Each row comes from the steps of one walk. Every step used is in the known rows, and no mark comes twice. Write the walk behind each row, first mark first.
In the rows, 128 means zero.
Known rows:
mogas/buvot/bubima/geta/finof/poreg: [101 117 100  95 132 177 111  96 125 120 120 183 103 154 116 146 174 113
 119 209  99  97  88  76  91 171  55  51  85 110 161  64 175 105  98 151
 165 115 173 114  98 134 190  90 157]
tula/geta/finof/buvot/mogas: [135 114  88  91 127 117  93 131 123 106 127 163 119 129 127 123 103 126
 137 151 142 135 142  64  77 179 101  94 115  96 144 106 133 139 101 164
 159 112 170 102 135 170 183  60 194]
teduk/poreg/finof/geta/bubima: [124 122 112 115 145 131 119 124  99 105 118 198 112  81 117 102 164 142
 130 149 144 180 111  84 154 155 130  46  86 111 121 147 140  80  98 161
 148 165 219 124 146 117 174 127 145]
teduk/poreg/finof/mogas: [140 119 112  88 117  98 132 150 118  88 137 128 156 113 128  94 141 127
 125 144 154 135 116  51 135 174 129  69 115  94 128 153 162 126  79  98
 108 147 163 154 153 177 135 138 162]
tula/nelo: [119 134  95 108 116 123  74 132 119 139 135 112 123 116 136 106 144 112
  96 137 142 120 118 139  97 152  96 100 107 115 154 147 131 119  78 104
 140 121 129 120 152 135 153  62 130]
bubima/buvot/mogas/finof/poreg: [103  98  88  96 134 160 135 119 109  83 129 132 123 145 131 121 174 104
 105 199 120  94 120  42  79 156  74  82  52  93 184  88 139 143 106  72
 210  92 164 126 108 139 179  97 156]
buvot/finof/geta: [ 89 135 113 127 160 145  91 109 115 102 127 166 110 123  92 108 127 121
 143 146 102 121 143  92 116 130  93 100 118 129 130 145 123  92 142 132
 166 121 175 103 143 140 145  94 154]
tula/geta/finof/buvot: [124 114  76 110 148 102  83  84 126 104 143 154 108  82 131 136 104 109
 132 133 139 152 139  88  93 172 100  84 103 109 149  92 128 145  99 174
 145 126 164 102 143 160 195  77 168]
teduk/poreg: [134 123 111 116 135 116 135 114 126  99 133 139 141 111 116 108 139 100
 115 162 137 107 117 117 111 154  76  88 102 118 139 158 153 122  88 123
 132 144 133 139 162 146 141 133 153]
tula/geta: [130 107  97 121 143 134  74  95 119  96 116 143 110 114  94 108 110 111
 114 149 134 117 150 154  89 171 108  87 124 126 162 152 127 138 118 140
 165 139 152 111 135 169 154 100 143]
poreg/finof/mogas/buvot/bubima/geta: [140 123 128  88  85 131 110 154 117 117 126 152 141 177  82 111 159  99
 114 210 116 122 105  43 114 173 145  81 116 115 147  74 158 112 100 108
 164 108 174 123 119 142 159 114 165]
finof/poreg: [ 85  96  82 123 150 164 111 105 124 100 132 120  92 123 143 118 167 157
 104 169 111 100 128 114  99 146  69  75 124 113 187 153 127 117 107 122
 139 130 144 121 126 156 159 115 116]
bubima/buvot/finof/geta/tula: [116 107 115 130 143 172 125 108 115  82 160 179 131 126 132 102 147  95
 155 176 112 120 111  57 126 121 120  80  88 123 125 119 114 108 137 136
 160 127 183 103 168 126 175  79 155]
finof/buvot/mogas: [123 110  90  97 113 118 121 162 125 115 147 113 121 140 146 106 122 131
 125 161 137 123 136  44  93 152 112 116 139 113 165 123 119 130 106 123
 157  92 145 118 146 154 166  78 165]
finof/mogas/buvot/bubima: [146 111 116  84 107 132 110 183 137 109 143 125 124 157 129 105 107 151
 131 170 121 117 112  76 113 160 122 102 118 126 169  79 145 119  98 116
 139  82 150 143 116 161 162  73 152]
finof/buvot: [110 106  82 126 127 101 112 115 133 109 164 104 116 102 142 122 123 114
 116 148 141 134 140  73 105 138 121 107 129 129 173 109 108 137 102 135
 138 106 137 117 166 143 180  95 136]
poreg/finof/mogas/buvot: [147  98 103  99 114 122 116 142 134  90 146 112 142 125 143  98 113 101
 132 145 145 129 116  41 123 156 165  87  84 107 148  78 143 122  88 104
 157 101 155 152 127 172 160 101 156]
poreg/finof/buvot/bubima/geta/tula: [126 107 106 125  94 129 129 132 107 120 170 137 146 149 112 107 186  88
 115 213 128 135 104  28 145 144 148  59 138 118 124  90 131 132 109 139
 122 144 187 103 164 124 196 117 152]
buvot/bubima: [119 114 107 108 128 136 109 158 128 119 132 127 123 159 126 117 127 154
 129 169 131 116 132 117 116 160 119  93 130 135 145 114 148 114 104 129
 136 109 147 116 134 133 146  93 123]
bubima/buvot/finof/poreg: [ 58  90  84 119 134 160 110  92 111  81 120 134 108 112 131 133 176 131
 138 168  91 114 133  46  92 153  62  80  63 126 182 114 125 121 123 109
 172 100 150 116 128 143 168  84 156]
teduk/poreg/finof: [127 109 111 117 126  91 131 109 109 100 130 127 159 105 118 113 156  88
 129 151 156 127 122  62 145 169 118  56  81 104 105 132 157 112  83 119
 141 149 159 127 145 145 152 151 155]
mogas/buvot/bubima/geta/tula/nelo: [152 136 117 110  78 160  97 142 119 147 148 149 140 155 112 104 180  77
  96 211 111 106  80  99 104 141 103  76 103 113 142  94 131 122  84 107
 145 126 156 108 152 117 191  49 158]
mogas/buvot/finof/geta: [101 128 113 129 150 141  94 102 130 104 130 163 107 121  95 114 118  96
 152 155 102 118 132  69 114 129 101  99  89 122 135  96 122  89 142 130
 196 102 173 113 127 138 160  73 170]
poreg/finof/geta/tula: [135 103 109 141 151 159 128 116 113  87 168 158 135 130 137  93 149 106
 133 167 146 126 114  65 156 129 162  44 123  99 105 134 126 103 113 138
 133 157 202 105 152 140 175 111 127]
teduk/poreg/finof/geta/bubima/buvot: [131 105 118 115 133 129 131 115 107  86 127 206 125  76 122 115 168 102
 126 169 153 174 108  51 129 167 132  42  45 118 150 113 140  91  99 162
 182 132 210 113 156  97 196 100 145]
bubima/geta/finof/mogas/buvot: [157 132 115  73 117 160 121 121 141  98 133 175 133 150 122 116 117  85
 121 185 123 113  84  85  88 151 113 103  88 107 150  68 171 132  88 124
 157 112 149 152 133 170 166  94 178]
teduk/poreg/finof/mogas/buvot: [151 111 115  94 109 107 136 137 128  89 143 125 157 112 129 103 123  89
 130 155 144 126 101  26 127 167 134  79  76  99 140  97 160 121  77  98
 150 110 152 148 132 168 159 118 181]
bubima/buvot/mogas/finof/poreg/teduk: [121  89  73  78 168 203 136 120 109  91 133 173 104 137 123 125 201 117
 103 174 127  73 127  56  69 141 117  69 103  87 172  84 132 142 124  55
 222 122 167 126 125 160 188  93 164]

Which walk is each row?
[119 118  89 100 135 100 107 142 134 130 159 146 115 135 149 139 117 146
 140 151 131 151 130  64 117 164 108  80 116 113 138  67 153 122  93 165
 122  96 159 111 140 132 185  71 151]
geta/finof/buvot/bubima
[111 114  83 107 124  82 106 137 118 127 169 109 118 123 114 128 135 110
 123 168 128 130 137  46 117 147 117 100 103 116 153  63 128 154 108 107
 159  87 154 118 139 127 183 101 145]
mogas/finof/buvot/bubima
[107  95  80 131 122  82 105 108 120 107 162  86 129  88 143 126 141 101
 126 141 154 157 143  20 134 158 159  76 112 119 145  94 115 135  96 128
 147 114 154 113 151 138 181 111 141]
poreg/finof/buvot
[113 118  76 107 144 107 108 101 129 105 157 138 115 101 164 137 112 107
 132 134 143 143 126  68 107 144 114  93 103 113 140  82 135 134  95 165
 133 108 143 121 156 142 187  86 152]
geta/finof/buvot
[114 142 109 127 128 158  85 134 107 129 160 154 131 111 129  93 158 111
 126 150 112 121 111  94 128 124  97  77 110 104 116 163 103 101 107 113
 124 141 172 107 158 130 160  41 160]
buvot/finof/geta/tula/nelo
[125 134 120 101 107 145 109 132 122 126 121 157 124 182  76 116 166 113
 101 217 111 108 114 125  93 161  98  93 143 140 150 117 151 112 114 125
 156 129 154 109 146 131 150 123 136]
buvot/bubima/geta
[110 120 105  84 114 133 118 142 119  71 129 140 140 127 137 102 123 130
 141 150 109 139 131  46  96 154 110 115  89 125 157 123 135 143 120 103
 152  98 136 143 156 167 131  82 169]
bubima/buvot/finof/mogas
[105  98  70 106 185 202 110 107 119 103 135 152  79 118 132 121 186 161
 106 146 116  81 135 131  93 136 113  62 168 107 180 145 126 120 119 100
 151 146 150 116 139 175 171 110 133]
finof/poreg/teduk
[119 136 116 108  90  76 129 126 112 131 144 150 140 132  62 128 191  79
 104 216 124 134 112  27 122 175  98  60 120 116 137 101 149 119 100 138
 143 131 188 102 153 115 179 131 173]
teduk/poreg/finof/buvot/bubima/geta
[131 116  95  92 129 139 127 135 117 105 126 129 147 164 122  99 131  91
 114 173 145  94 129  84  95 145 111 114  77 100 124  89 146 152 111  66
 195 114 144 143 128 157 145 117 158]
buvot/mogas/finof
[101 105  73 104 165 163  78  75 116  94 106 176  93 112 126 133 145 146
 115 155 112 110 129 122  89 180  57  49  99 100 162 132 152 128 104 163
 140 151 169 109 103 175 175  89 152]
tula/geta/finof/poreg
[133 116  96 119  97 137 136 118 110 116 174 145 134 154 103 105 181  64
 108 229 115 118  98  59 127 122 114  84 118 112 136  71 128 162 118 105
 142 138 171 110 165 118 194 120 159]
mogas/finof/buvot/bubima/geta/tula
[141 142 118 111  89 152  95 150 102 146 153 148 133 163 110 100 194 102
  87 205 112 114  89 124 111 145  93  78 135 113 137 138 136 125  91 112
 119 143 155 103 163 117 168  65 138]
buvot/bubima/geta/tula/nelo
[132  98 116  92 120 157 122 162 106  89 117 191 121 135 138 104 153 140
 133 167 153 167 119  33 112 169 154  64  74 117 146 102 140  82 106 151
 205 108 216 104 128 116 187  67 153]
poreg/finof/geta/bubima/buvot/mogas
[140 118 107 124 110 182 132 101 116 103 147 161 136 154 116  94 172  79
 108 213 120  98  94 125 112 127 119  88 141 123 128 131 132 137 116 121
 129 166 150 125 172 139 161 131 136]
bubima/geta/tula
[150 114 126  88 106  93 128 178 124 109 141 129 147 140 118 108 130 127
 141 168 140 131 104  22 142 183 127  62  88 101 132  80 169 115  79 114
 139 102 173 143 119 151 162 102 179]
teduk/poreg/finof/mogas/buvot/bubima
[131 140 106  90 140 161 115  83 122 103 120 193 133 149 114 126 142  81
 110 185 130 110 104 131  88 158  96  86 100 119 125  99 171 122  96 146
 151 143 149 120 148 146 158 121 151]
bubima/geta/finof
[131  94  94 103 119 157 121 114 119  86 124 168 116  99 163 114 140 133
 125 167 135 172 117 104 106 151 138  86  56 145 176  96 136 126  99 148
 179 111 153 133 163 113 187  84 119]
geta/bubima/buvot
[140 102 103  82 120 139 140 131 111  88 128 144 149 157 130 111 139  72
 118 187 146 105 121  52  82 147 116 110  44 107 146  62 144 150 104  72
 225  89 149 132 136 131 165  90 162]
bubima/buvot/mogas/finof
[ 58  90  81 111 130 173 107 104  98  89 106 158  97  94 147 129 184 164
 143 167  90 155 129  51 111 152  71  74  52 129 180 115 127 121 122 134
 162 116 166 124 137 125 176  79 146]
geta/bubima/buvot/finof/poreg
[ 87  97  77 108 168 197 103  95 121 102 124 157  91 105 118 133 178 137
 138 142  91  92 138  71 106 127 112  74 119 109 163  94 122 123 132  92
 179 127 148 125 129 171 171  91 172]
mogas/buvot/finof/poreg/teduk
[154 108 112 109 133 177 150 127 110  78 166 179 135 156 129  91 155  75
 123 205 140 100 105  51 106 120 123  76  72  97 131  91 124 129 121  96
 203 118 196 115 148 124 187  86 161]
bubima/buvot/mogas/finof/geta/tula
[145 107 103  92 118 142 120 143 141  88 141 126 128 134 142 102 103 118
 123 151 126 115 106  82  99 144 132 117 102 119 172  95 136 133  95 102
 149  93 126 154 136 178 156  92 159]
finof/mogas/buvot
[112 106  90 130 121  63 129 104 120 104 162 103 144  74 125 121 153  84
 125 143 154 148 129   5 139 164 120  65  98 107 135 115 130 128  87 130
 140 126 162 121 164 139 181 130 164]
teduk/poreg/finof/buvot
[104 114  68  86 195 206 107 102 121 101 129 187  84 117 152 134 181 157
 124 135 123  90 123 117  90 134 112  53 142  93 153 115 152 121 107 126
 141 153 158 120 133 176 179 103 143]
geta/finof/poreg/teduk
[110 115  70 118 136  87 114  95 122 110 164  98 119 100 127 119 132  70
 112 155 138 136 137  53 112 130 121 117  88 109 157  72 112 168 114  92
 176 105 144 130 156 142 182 118 146]
mogas/finof/buvot
[149 120 100  83 133 144 119 131 146  87 138 152 136 131 166 110  92 112
 138 143 132 124  98  80  99 149 121 105  75 105 150  63 167 131  84 132
 144 102 141 151 131 179 163  79 167]
geta/finof/mogas/buvot
[162 117 122  94  88 174 138 159 127 107 156 163 142 182 113  90 157 109
 115 228 105 103  78  84 115 140 125  87 139 118 148  92 146 137 107 114
 121 131 165 131 149 152 168  98 161]
finof/mogas/buvot/bubima/geta/tula
[ 99  90  79  87 129 176 132 134 101  86 116 158 110 127 143 117 193 139
 112 197 116 131 106  49  88 154  81  77  44  98 188  88 134 142 103  98
 198 110 176 138 117 132 188  97 152]
geta/bubima/buvot/mogas/finof/poreg
[ 75  89  70  94 171 216 109 105 105  90 116 185  82  90 137 123 204 170
 134 150  90 144 135  74 100 138 124  63 105 116 174 114 117 125 136 116
 181 140 169 122 150 141 189  87 159]
geta/bubima/buvot/finof/poreg/teduk
[118 123 102 109 159 169  95 131 119 102 126 193  90 102 125  99 145 163
 124 150 127 163 121 144 123 135 127  84 121 126 159 147 121  81 118 166
 147 144 194 121 147 128 175  98 123]
finof/geta/bubima
[123 121  94 105 137  95  75 125 126 119 146 152 107 115 116 138 111 137
 140 152 129 154 133  71 104 182 106  73 120 120 148  78 142 138 100 182
 138 106 177  94 129 146 190  66 165]
tula/geta/finof/buvot/bubima
[ 65  96  89 123 134 163 105  94 122  96 118 126 106 116 124 128 156 123
 142 170  81 105 123  57 112 140  64  88  71 120 167 101 129 121 128 108
 172 105 144 125 106 155 162  84 164]
mogas/buvot/finof/poreg
